(in the rows, 128 means zero)
Known rows, with every way that one mark hangs from another
(mokin (kavif fugazus kasif) rulo sovaben): [149 143  90 119 132 152 115 125 156 152 137 119 154 143 161 171 143 173
  96 133 113 116 115 125 129 136 143 144 115 125 116 155 116 117 109 139
 121 121 138 111 127 145  76 121  81 120 155 100 110 157 113  72 175 133
 110 119 139 127 154 134 102 133]
(fugazus (rulo mokin)): [126 150 188 132 123 116  77 149 144 131 125 102 118 102 138 140 137 114
 117 138 113 105 161 147 106 146 134 171 116 140 114 173 150 126 110 122
 113 133  92 135 111 148 136  76 107 116 128 119  97 154 141  76 118 112
 126 111 139 112 137 121 132 133]
(fesud (kasif kavif rulo)): [116 156  98 164 154 137  90 142 162 143  95 112 123 114 126 135 157 148
 145 130 129 119 151 156 100 158 161 141 110 129 119 140 152 156  93 164
 140 127 140 150 102 137 121 139 121 107 158 141 104 158 159  93 139 121
 122 106 119 107 142 116 139  94]
(rulo fugazus (runo (fesud mokin))): [146 122 178 142 108  95  82 159 145 143 141 129 137 100 178 106 150 136
 118 144 108 104 149 150 113 151 103 152 145 140 116 155 166 137 156 129
 130 128 143 109 126 126 158  85 184  95 160 121 145 113 123 114  90 136
 132 110 147 111 140 126 140 110]
(runo kavif rulo): [150 166 128 146 118 114  83 150 143 148 138 125 140 120 166 135 150 170
 139 139 125 105 148 133 124 146 138 145 144 135 122 176 134 140 186 127
 135 112 125 136 113 133 133 105 119 106 143 141 122 142 136 113 123 134
 132 119 152 133 142 148 126 120]
(sovaben (mokin (fesud runo) (rulo (fugazus (kavif kasif))))): [120 126 141 134 129 115 108 145 170 142 125 132 163 125 148 127 157 146
 101 111 123 109  99 126 138 166 139 138 131 108  96 176 107 146 115 214
 114 140 158 109  91 130  96 122 168 100 139  99  87 122 114  97 109 142
  94 100 136 160 179 132 123 139]
(sovaben (mokin (fesud fugazus kasif runo))): [152 135 172 138 146 108  82 163 156 149 127 134 164 123 140 139 155 145
 106 111  94 102 153 141 115 140 113 134 144 148  98 159 127 110 187 155
 136 153 186 132  99 122 119 133 157  93 146  98 116 149 154 104 120 138
 125 106 128 124 150 148 126 147]
(febor (mokin (fesud runo) kavif rulo sovaben)): [152 180 157  96 150 145 119 126 121 126 136 100 172 131 184 169 114 153
  69 139  97 126 103 115 138 161 120 195  91 147 123 181 114  90  68 150
  76 151 175 109  73 161  89 116 116  93 119 102  88 131 152  73 160 170
 140  96 139 115 150 153 140 159]
(fesud fugazus (runo kavif)): [183 126 164 146 112 117  95 178 147 132 140 133 167 116 147 124 166 151
 141 134 117  94 154 122 134 145 103 134 145 133 113 156 150 125 189 121
 153 121 154 150 124 123 144 105 158 100 138 110 143 134 101 136 100 127
 130 113 135 118 136 147 119 110]
(febor (fugazus rulo)): [120 150 162 120 139 147  94 158 160 116 121 111 159  93 115 135 145 128
 117 141 132  99 122 125  97 153 141 184 117 125 107 187 141 142 115  95
 119 141 127 138  99 152 112  79  89 112 108 117 101 139 108  89 111 125
 132 127 115 117 131 117 122 143]
(kasif kavif): [132 163 123 141 151 139  90 144 138 131 101 114 126 107 135 140 148 124
 125 153 120 117 170 145  78 154 153 174 122 152 115 154 135 136 104 146
 155 137 139 144 105 142 134 100  98 119 167 128 111 154 132  86 136 118
 152  95 122 113 144 134 145 129]
(fesud kasif runo): [151 149 136 142 147 114  87 153 141 156 112 132 139 112 152 135 152 164
 145 113 122  89 162 141 110 142 115 138 134 152 122 172 163 131 155 104
 143 132 163 148 112 129 130 129 149 102 124 120 123 150 144 104 139 134
 142 108 145  99 135 141 128 116]
(mokin (fesud runo) kavif rulo sovaben): [170 166 114  97 140 141 141 129 137 128 145 106 140 122 176 161 128 168
  46 135 105 136  96 113 136 168 114 168 115 142 123 185 100  89  76 182
  91 155 164 100  68 132  79 119 120  98 130  89  99 122 124  87 173 154
 130  96 128 133 153 153 135 145]
(runo (kavif fugazus (mokin rulo sovaben))): [154 144 159 132 112 117  79 148 148 146 139 122 134 154 163 141 151 142
 125 160 100  99 165 127 117 130 137 172 144 127 135 154 115 112 157 126
 122 116 141 136 137 160 127  95  59 106 154  87 129 185  92 103 124 111
 144 122 141 129 148 119 130 134]
(febor (fugazus (kavif kasif)) mokin): [ 91 146 142 137 151 146  96 148 134 123  96 123 211 102 128 139 145 135
 158 128 144  92 123 118 101 150 161 191  97 124 106 165 169 156 122  82
 114 103 152 150 115 183  99  92 104 121 101 150  88 144 125  68 109 141
 118 132 140 112 144 129 135 140]
(mokin fesud (kavif kasif) rulo): [123 147  49 112 130 145 107 125 144 143 145 118 144 107 146 161 117 158
  25 120 101 128  66 111 132 173 128 145 115 117 100 173 111 123  95 192
 101 141 124  90  84 139  54 111 114  94 122 100  70 122 137  61 188 148
 119 105 121 135 172 141 114 131]
(fugazus kavif (rulo mokin runo)): [118 137 194 137 107 109 117 142 153 104 105 105 126  88 169 112 159 125
 134 133 141 104 156 138 128 159 138 175 129 115 121 172 156 143  92 160
  92 121 111 148 119 153 124  72 149 124 115 143  92 120 111 121  90 120
  97  95 149 139 146 119 140 112]
(kavif (kasif fesud) (mokin sovaben) (runo (rulo fugazus))): [121 154 163 143 115 117 104 138 163 169 125 127 108 160 188 128 157 159
 201 115 142 134 181 152 143 115 160 141 129 144 138 164 150 151  92 143
 147 108 136 109 119 114 160 147 144 100 139 117 114 146 125 104 102 119
 103 122 132 119 149 149 125  95]
(runo (rulo fugazus (mokin (kavif kasif) sovaben))): [133 138 129 141 103 117  96 133 141 149 144 108 145 128 168 146 155 157
 136 134 136 115 143 152 124 145 131 119 110 150 120 158 143 138 130 128
 140  97 116  96 127 123 128 107 144 125 164 118 118 138 162  64 139 128
  96 129 140 128 150 147 127 133]
(runo fesud (kavif fugazus mokin) rulo): [147 130 161 140  67 104  72 175 147 142 159 138 134 135 175 116 178 164
 144 137 113 103 159 142 130 112 134 151 155 130 130 162 122 134 225 123
 114  99 124 116 134 133 142  99 132  95 142 105 130 144 115 140  88 125
 127 143 144 149 145 129 109  97]
(mokin rulo sovaben): [156 176 142 122 167 124  95 127 148 158 123 110 130 145 157 165 128 152
 105 153 105 122 145 133 106 145 145 174 120 137 119 180 118 112 104 120
 120 146 139 134  97 152 113 112  66 107 156 124 124 166 123  66 163 130
 145 102 158 104 140 132 138 160]
(kasif (fesud runo) (kavif fugazus)): [134 138 144 137 134 161 123 172 165 104  93 134 126 109 132 128 169 138
 163 131 123 120 171 137  88 145 150 165 120 163 123 134 142 144  68 180
 154 129 151 142 103 114 161 125 144 117 169  94 107 133  92 135 110 111
 141  93 113 125 145 122 116  82]
(fugazus (rulo (mokin sovaben))): [142 170 199 129 132 114  90 140 141 138 122  98 115 122 159 150 142 122
 131 144 120 114 183 157 114 142 145 174 109 147 126 174 147 107 102 112
 114 135 106 140 109 150 133  95  96 122 146 134 113 170 144  72 123 115
 118 111 146 101 133 129 142 142]
(febor (fugazus (kavif kasif)) (mokin fesud (rulo runo) sovaben)): [108 160 140 116 148 143 135 122 147 118 103 121 204 128 185 146 133 158
 118 126 131 110  84 103 142 162 154 194  93 104 114 183 135 129  75 138
  71 128 184 124  90 178  59 125 127 106  96 142  81 121 117  83 123 164
 103 112 136 131 154 128 137 148]
(mokin (fesud kasif) (rulo (fugazus kavif) runo) sovaben): [123 137 109 132 130  99 128 119 183 129 126 128 159 137 192 123 151 163
  90 132 132 112  95 122 145 177 121 133 118  90 115 172 128 130  89 202
  99 142 186 108  92 134  66 133 161  99 134 131 131 115 118 111 125 151
  95  85 121 133 160 130 135 130]
(fesud fugazus (kasif rulo)): [136 122 133 158 145 118  74 160 177 147 123 122 153 124 107 135 154 148
 133 124 112 113 138 143 117 140 128 120 120 117 104 140 163 146 155 124
 139 125 135 147 117 133 125 126 120  92 144 125 130 156 150  99 130 122
 115 122 125  90 130 117 112 102]
(mokin fesud (rulo fugazus) sovaben): [141 153 130 110 145 119 101 129 165 139 143 119 142 146 153 147 125 137
  67 153 103 126 101 126 120 171 128 154 108 117 112 180 108 113  89 169
 115 160 149  98  77 138  97 111 100  95 155 104 131 141 116  69 142 139
 130  97 119 114 152 131 131 160]
(sovaben (mokin fesud)): [142 168 172 125 168 124  76 144 134 150 119 126 135 113 134 152 129 130
  83 139  90 116 159 146  85 156 143 176 146 158 106 172 112 108 154 157
 124 161 155 132  87 145 129 100  92 104 163 117 101 163 139  72 135 132
 149  98 137 125 155 142 141 169]
(sovaben (mokin (kavif fugazus))): [150 137 166 128 145 146  83 153 140 136 129 120 156 106 125 153 149 137
  98 148 100 105 163 140  80 138 136 170 150 160 110 148 111 118 160 141
 131 138 151 131 126 147 133  76  77 123 175  90 107 161 124  86 138 126
 142 108 139 141 153 139 123 159]
(rulo fugazus runo): [148 133 172 137 137 117  83 143 151 134 124 127 145 106 157 117 142 140
 128 152 124  95 143 136 101 167 112 148 150 134 115 167 156 152 121 131
 149 138 153 125 127 131 154  80 151 101 152 121 141 121  99 108 110 134
 148  89 128 109 141 128 129 127]
(runo fesud): [155 155 145 134 136 117  84 161 132 151 133 133 131 108 147 137 146 154
 109 142 108 118 154 153  96 141 134 165 134 143 116 173 146 121 159 109
 126 137 130 133 102 141 136  97 122 102 151 141 131 144 131  93 125 135
 145 114 147 105 138 139 129 121]

Rows
[141 139 125 145 113 105 130 131 173 147 129 133 157 141 206 122 171 179
 133 134 147 119 112 138 155 154 146 131 123  91 114 173 138 148  98 169
 109 121 158 115 114 133  93 132 181 108 152 152 135 113  98 113 106 148
  81 104 150 133 160 131 127 109]
(mokin (rulo (fugazus (kavif kasif)) (runo fesud)) sovaben)
[157 126 153 152  84 111  84 159 138 154 135 149 137 122 207 115 173 172
 149 126 116  91 162 144 137 131 129 143 174 121 130 153 153 133 196 132
 124 102 144 129 155 138 130 112 171  96 141 125 126 143  93 142  93 129
 121 124 142 133 153 128 115  77]
(rulo (runo fesud (kavif fugazus kasif mokin)))
[153 149 115 117 139 139 109 127 140 130 134 104 136  97 162 149 125 162
  59 148 108 115  98 112 116 167 113 168 143 132 111 174 120 133  87 164
 103 142 142 115 105 140 101  80 119  97 130 100  93 107 120  98 167 149
 146  88 144 137 155 137 130 133]
(mokin kavif (rulo runo))
[152 153 143 104 121 139 126 137 161 110 158 101 162 126 157 154 142 135
  51 146 113 138 118 127 140 160 121 153 110 122 105 164 117  82 111 161
 108 153 148 106  89 134  78 110  99 108 142 114 120 134 130  88 142 138
 100 111  93 116 140 155 120 146]
(mokin (fesud (fugazus rulo)) kavif sovaben)
[141 130 155 148 133 140  92 146 153 156 108 123 125 133 135 152 152 154
 170 121 112 113 165 158 115 131 162 137 108 137 134 137 161 134 118 118
 124 104 102 138 140 146 138 121 104 127 171 120 115 183 121  75 131 105
 107 129 149 103 140 107 103  98]
(kavif fugazus (kasif (rulo (mokin sovaben))))
[154 125 137 135 118 137 100 143 156 153 140 131 157 115 177 151 158 182
  92 121 104 107 116 136 132 131 137 145 156 128 104 158 105 132 148 177
 103 133 154 107 127 132 101 115 157 105 158  97  88 123 122 109 140 152
 110 108 156 163 172 132 106 122]
(sovaben (mokin (kavif fugazus kasif) (rulo (runo fesud))))
[125 129  97 116 106 144 107 142 165 122 155 113 165 109 143 146 141 139
  49 115 119 128  90 121 151 160 120 127 113 108  88 160 131 115 124 172
 117 135 121  95 102 129  60 115 134  98 118 110  88 119 130  85 142 139
  87 119  88 122 155 148  97 118]
(mokin (fesud (fugazus rulo)) (kavif kasif))
[148 151  99 174 113 107  87 166 152 158 139 140 138 112 163 121 170 183
 137 126 127 114 136 157 136 154 144 120 130 111 125 155 162 136 176 152
 116 111 138 144 104 133 114 135 168  96 142 167 133 150 154 127 108 139
 104 127 143 120 144 131 132  72]
(runo (fesud (kasif rulo)) kavif)
[143 151 144 148  96 117  79 141 150 166 136 132 136 168 193 141 169 172
 182 125 127  99 180 144 140 111 157 134 148 133 134 158 132 132 200 110
 138  87 130 127 154 137 126 137 101 111 153 120 124 185 112 108 117 113
 107 146 142 129 145 136 110 110]
(runo (kavif fugazus kasif (mokin sovaben)) rulo)
[131 123 175 135 111 131 109 160 165  97 135 107 137  94 142 132 148 127
 101 136 114 130 144 131 123 156 120 151 123 142 101 139 156 125  77 173
 117 126 113 123 108 122 146  92 158 109 138 103  92 108 127 121 115 122
 107 100 112 123 143 130 123  97]
(kasif (fesud (fugazus (rulo (mokin kavif) runo))))
[153 157 173 116 157 122  91 149 147 148 124 121 137 120 146 151 133 146
  75 124  86 114 125 127 114 154 129 171 143 144 107 187  92 117 124 183
 101 169 159 122  74 134 118 111 128  89 141  87  86 136 131  89 137 143
 144  91 149 143 163 134 134 162]
(sovaben (mokin (fesud runo) rulo))
[149 117 123 143  81 103  82 176 148 143 157 140 147 113 167 122 155 149
  98 138  83 102 136 131 132 128 117 161 133 124 123 142 133 117 201 143
 106 109 116 118 126 144 120  87 131 100 150 100 131 141 116 121 103 127
 124 132 165 142 147 116 120 100]
(runo (fesud (mokin rulo)) (kavif fugazus))
[147 132 126 147 130 125 102 142 145 152 139  98 153 130 145 153 143 139
 113 129 105 137 157 145 133 133 130 137 108 141 113 121 158 111 144 119
 134 103 119 123 133 142 118 123  99 114 173 120 119 162 148  66 149 116
  92 141 138  92 133 135 133 113]
(fesud fugazus (mokin (kavif (kasif rulo)) sovaben))
[144 149 135 153 116 119  90 143 149 156 139 119 137 152 165 138 154 149
 128 130 113 128 153 142 149 153 152 131 131 110 124 145 142 114 155 155
 125 108 131 134 118 145 111 142 110  91 151 127 115 180 120  94 119 114
  96 136 111 108 150 132 133  99]
(runo (kavif (kasif rulo) (mokin (fesud fugazus) sovaben)))
[167 142 222 127 115 106 102 161 161 135 135 100 148 136 170 133 158 122
 143 125 108 116 186 140 150 113 113 161 118 145 116 158 154  95 153 101
 126 129 136 137 121 129 142 121 130 106 143 105 134 151 126 107 100 116
 104 129 142  96 116 134 131 129]
(fesud (fugazus rulo) (mokin sovaben) runo)
[159 130 204 125 116 125  97 169 172 121 135 115 156 119 140 126 163 135
 132 123 123 105 142 128 143 134 111 146 128 125 101 174 144 127 140 117
 131 140 136 140 112 123 135 108 147  97 117 103 122 127 106 126  97 126
 117 113 121 108 128 135 103 116]
(fesud (fugazus rulo) runo)
[115 139 166 140 116 130 134 138 157 112  98 110 162  98 170 124 169 146
 163 122 163  97 140 133 134 153 159 169 115 113 121 174 162 142  94 123
 100 107 134 145 123 156  96 100 147 135 109 149  92 129 106 101  93 125
  76 126 137 134 143 120 136 120]
(febor (fugazus (kavif kasif) (rulo (mokin sovaben) runo)))
[140 120 183 104 111 132  92 164 145 134 131 131 111 118 148 120 134 122
 116 134  88 108 159 122 108 123 111 193 146 138 146 163 124 114 137 137
 111 143 146 117 117 147 137  66  87  91 112  57 120 149  91 114 104 118
 163 104 122 133 145 127 107 122]
(kavif fugazus (mokin fesud) runo)
[113 163 110 157 166 147  97 142 161 154 102 125 114 119 122 149 139 162
 153 115 125 140 143 152 112 158 176 137 114 133 111 149 170 158  69 159
 134 117 102 143  99 130 142 146 122 104 156 149  85 156 126  85 140 114
 108 116 131  95 147 120 116  74]
(kavif (kasif fesud rulo))
[127 106 180 155 123 127 129 184 169  97 109 112 129  96 100 113 173 134
 165 118 128 140 150 137 124 159 140 144 103 135 117 128 173 152  65 187
 111 104 106 152  96 125 177 105 172 111 145 112  94 119 115 134  86 106
  92 110 134 124 143 110 130  63]
(kasif (fesud (fugazus kavif) runo) (rulo mokin))
[120 147 140 152 111 109  94 140 165 156 117 114 124 147 183 119 172 143
 182 132 143 110 182 154 124 121 143 143 124 140 140 154 135 148 116 149
 155 119 172 120 120 123 133 136 138 106 142 113 130 152 158 109 108 125
 120 111 119 127 143 143 145 115]
(fesud (kasif (kavif (mokin sovaben) (runo (rulo fugazus)))))
[128 135 157 149 158 143  97 169 178 122 118 119 127 115  89 136 146 140
 133 135 110 148 144 140 105 157 151 145 114 131 104 133 158 148  83 162
 132 129 110 146  90 126 164 117 111  97 164 125 109 140 115 110 119 110
 121 110 115  96 136 113 116  85]
(kasif (fesud fugazus) rulo)
[121 160 222 122 127 141  94 158 145 112 120 113 190  99 168 129 144 144
 136 137 129  96 114 127 126 145 140 205 111 125 111 189 155 137 111  86
  81 141 158 133 100 165 120  92 151  97  90 140  93 113 128 110  82 161
 129 121 133 114 130 122 128 130]
(febor (fugazus (rulo (runo fesud))) mokin)
[117 137 180 125 125 135  88 163 147 112 121 104 149  84 113 135 142 114
 119 140 124  95 134 131  95 152 135 183 111 140 110 177 149 134 112  97
 111 129 106 135 107 153 127  64 102 121 110 104  93 140 126  77 111 117
 131 129 127 123 133 111 133 144]
(febor (fugazus (rulo mokin)))
[114 146 151 165 141 139 116 154 167 109 100 102 108 118 121 130 162 118
 164 154 133 151 170 169  94 175 177 148  81 152 127 116 158 155   4 212
 141 117 114 132  90 124 179 126 140 125 207 124 104 148 138  91 104 100
 105 100 106 111 147 107 160  84]
(kasif fesud kavif (rulo fugazus (mokin sovaben)))
[154 115 141 137 104 119 101 175 162 153 133 156 138 111 162 117 164 172
 152 116 114  98 152 143 126 107 117 150 136 127 140 161 152 129 174 118
 121 130 160 127 126 129 124 107 156 104 120 112 154 132 124 137  97 141
 131 111 150 129 137 138  93  89]
(kavif fugazus (runo (fesud kasif)))
[148 145 203 118 138 127  73 147 138 147 121 115 124 153 145 146 147 124
 142 158  99 102 204 146  81 117 139 186 141 157 136 152 132 105 154  83
 136 126 141 138 142 159 151  87  35 113 165  85 136 199  94  81 128 101
 161 122 135  98 132 121 127 148]
(kavif fugazus (mokin sovaben))
[130 125 101 121 123 134  93 141 159 128 154 108 155 107 124 142 132 137
  58 156 114 113  82 114 109 174 110 148 117 118  99 164 118 148  91 166
 126 135 126  97 103 138 103  69 109 100 143  80 108 116 120  75 152 139
 135 102 120 135 159 129 127 141]
(mokin kavif (rulo fugazus))
[135 141 175 138 152 112  63 146 163 156 129 118 150 129 123 143 140 127
  97 149 102 104 135 138  95 154 138 157 138 134  96 170 107 148 129 157
 134 150 141 122 104 141 138  90 102 103 170  95 110 152 129  71 125 131
 139  99 147 136 161 123 136 169]
(sovaben (mokin (rulo fugazus)))
[144 111 155 147 107  88  76 171 161 153 138 119 155 126 154 121 162 151
 149  95 102  95 161 138 140 105  92 119 128 152 108 146 161 131 221  96
 141 108 145 127 131 111 140 134 172  88 129  95 127 130 172 116 118 127
 114 137 155 110 124 136 119 113]
(fesud fugazus kasif mokin (runo rulo))
[171 172 184 139 111 107  95 151 129 150 134 117 124 145 196 131 164 169
 175 135 130 104 187 140 136 129 132 157 149 155 143 184 129 119 172 114
 127 110 152 139 119 130 154 125 131 101 137 113 123 158 121 126 113 125
 132 127 153 126 137 151 142 119]
(fesud (runo (kavif (mokin sovaben)) rulo))
[157 121 195 130 101 104  83 178 139 151 146 125 123 117 154 112 157 133
 134 136 103 121 174 140 125 107 112 174 149 135 132 164 142 120 169 107
 121 130 142 126 120 138 155  81 130  84 116  93 139 135 121 121  91 127
 144 118 141 122 137 144 127 109]
(kavif mokin (runo (fesud fugazus)))
[114 166 120 156 164 161 114 151 166 116  89 109 102 105 110 135 152 134
 146 143 127 154 155 152  88 172 185 167 104 144 116 132 147 161  20 208
 137 131 116 148  76 127 158 131 115 110 180 138  84 143 126 107 125 108
 124  95 107 109 145 112 143  73]
(kasif fesud kavif rulo)
[101 139 152 124 129 143 120 158 169  97 111 112 171  88 114 118 162 127
 132 140 157 102 116 117 106 159 154 187 114 104 106 183 143 150 106 119
 105 126 129 147 101 161  95  72  97 125 102 133  96 129  95 107  91 121
 106 126 119 136 139 116 129 135]
(febor (fugazus kavif rulo))
[137 134 187 123 109 116 104 141 168 124 124 124 132 123 184 135 150 143
 121 123 107  96 155 146 131 138 120 150 125 130 131 161 142 105 123 145
  99 140 145 122 124 136 107 114 142 114 132 109 121 149 127 115 113 128
 108 103 125 119 139 117 107 119]
(kavif (fugazus (rulo (mokin (fesud kasif) sovaben) runo)))
[159 127 148 153 121 139 110 163 153 161 142 123 151 108 149 138 167 171
 127 114 121 137 138 151 146 126 147 135 137 127 113 148 129 136 146 171
 115 128 143 125 110 126 123 121 167 104 149 124 102 128 149 111 111 146
  89 120 143 150 158 152 115  99]
(sovaben (mokin (kavif (kasif rulo) (runo (fesud fugazus)))))
[121 130 153 145 113 108 112 140 155 151 119 125 142 137 169 112 168 133
 181 134 156 110 170 142 130 137 146 153 125 111 137 161 157 150 109 136
 144 104 150 129 132 149 128  98 125 118 134 128 137 152  95  98  89 115
  99 114 131 124 153 139 137 116]
(rulo (fugazus (kavif kasif (mokin sovaben) runo)))
[147 146 145 121 142 118 125 144 156 118 127 124 163 134 147 139 151 134
  95 146 118 132 145 130 116 158 133 158 118 118 112 157 130  97 139 147
 121 138 160 133  94 146  97 108  92 115 153 136 142 150 110  92 121 126
 108 107 116 110 141 149 134 148]
(mokin (fesud (fugazus kavif)) sovaben)
[117 140 131 163 148 141 106 141 176 142 106 132 126 115 143 127 148 164
 162 118 138 130 128 149 127 172 159 121 126 120 110 145 177 179  56 182
 139 117 120 128 109 116 153 141 177  97 162 145  99 125 105 110 112 124
 101 104 118 102 151 113 112  62]
(kavif (kasif fesud (rulo fugazus runo)))
[147 170 194 115 159 126  82 140 132 134 128 117 184 148 160 161 120 125
 104 147  89 122 152 133 113 143 130 182  99 145 111 159 141  88 135 101
 114 147 171 131  92 166 118 115  86  98 147 132 131 162 147  62 129 146
 140 108 126  79 131 149 133 168]
(febor (mokin (fesud fugazus) sovaben))
[142 162 132 134 125 139 113 146 151 139 108 118 112 111 167 128 153 150
 161 135 133 124 161 137 118 130 150 173 126 146 136 170 123 152 103 159
 141 135 144 132  98 124 137 108 132 112 138 124 112 122 140 119 115 133
 138  93 139 144 140 151 126 113]
(kasif (kavif (runo rulo)))
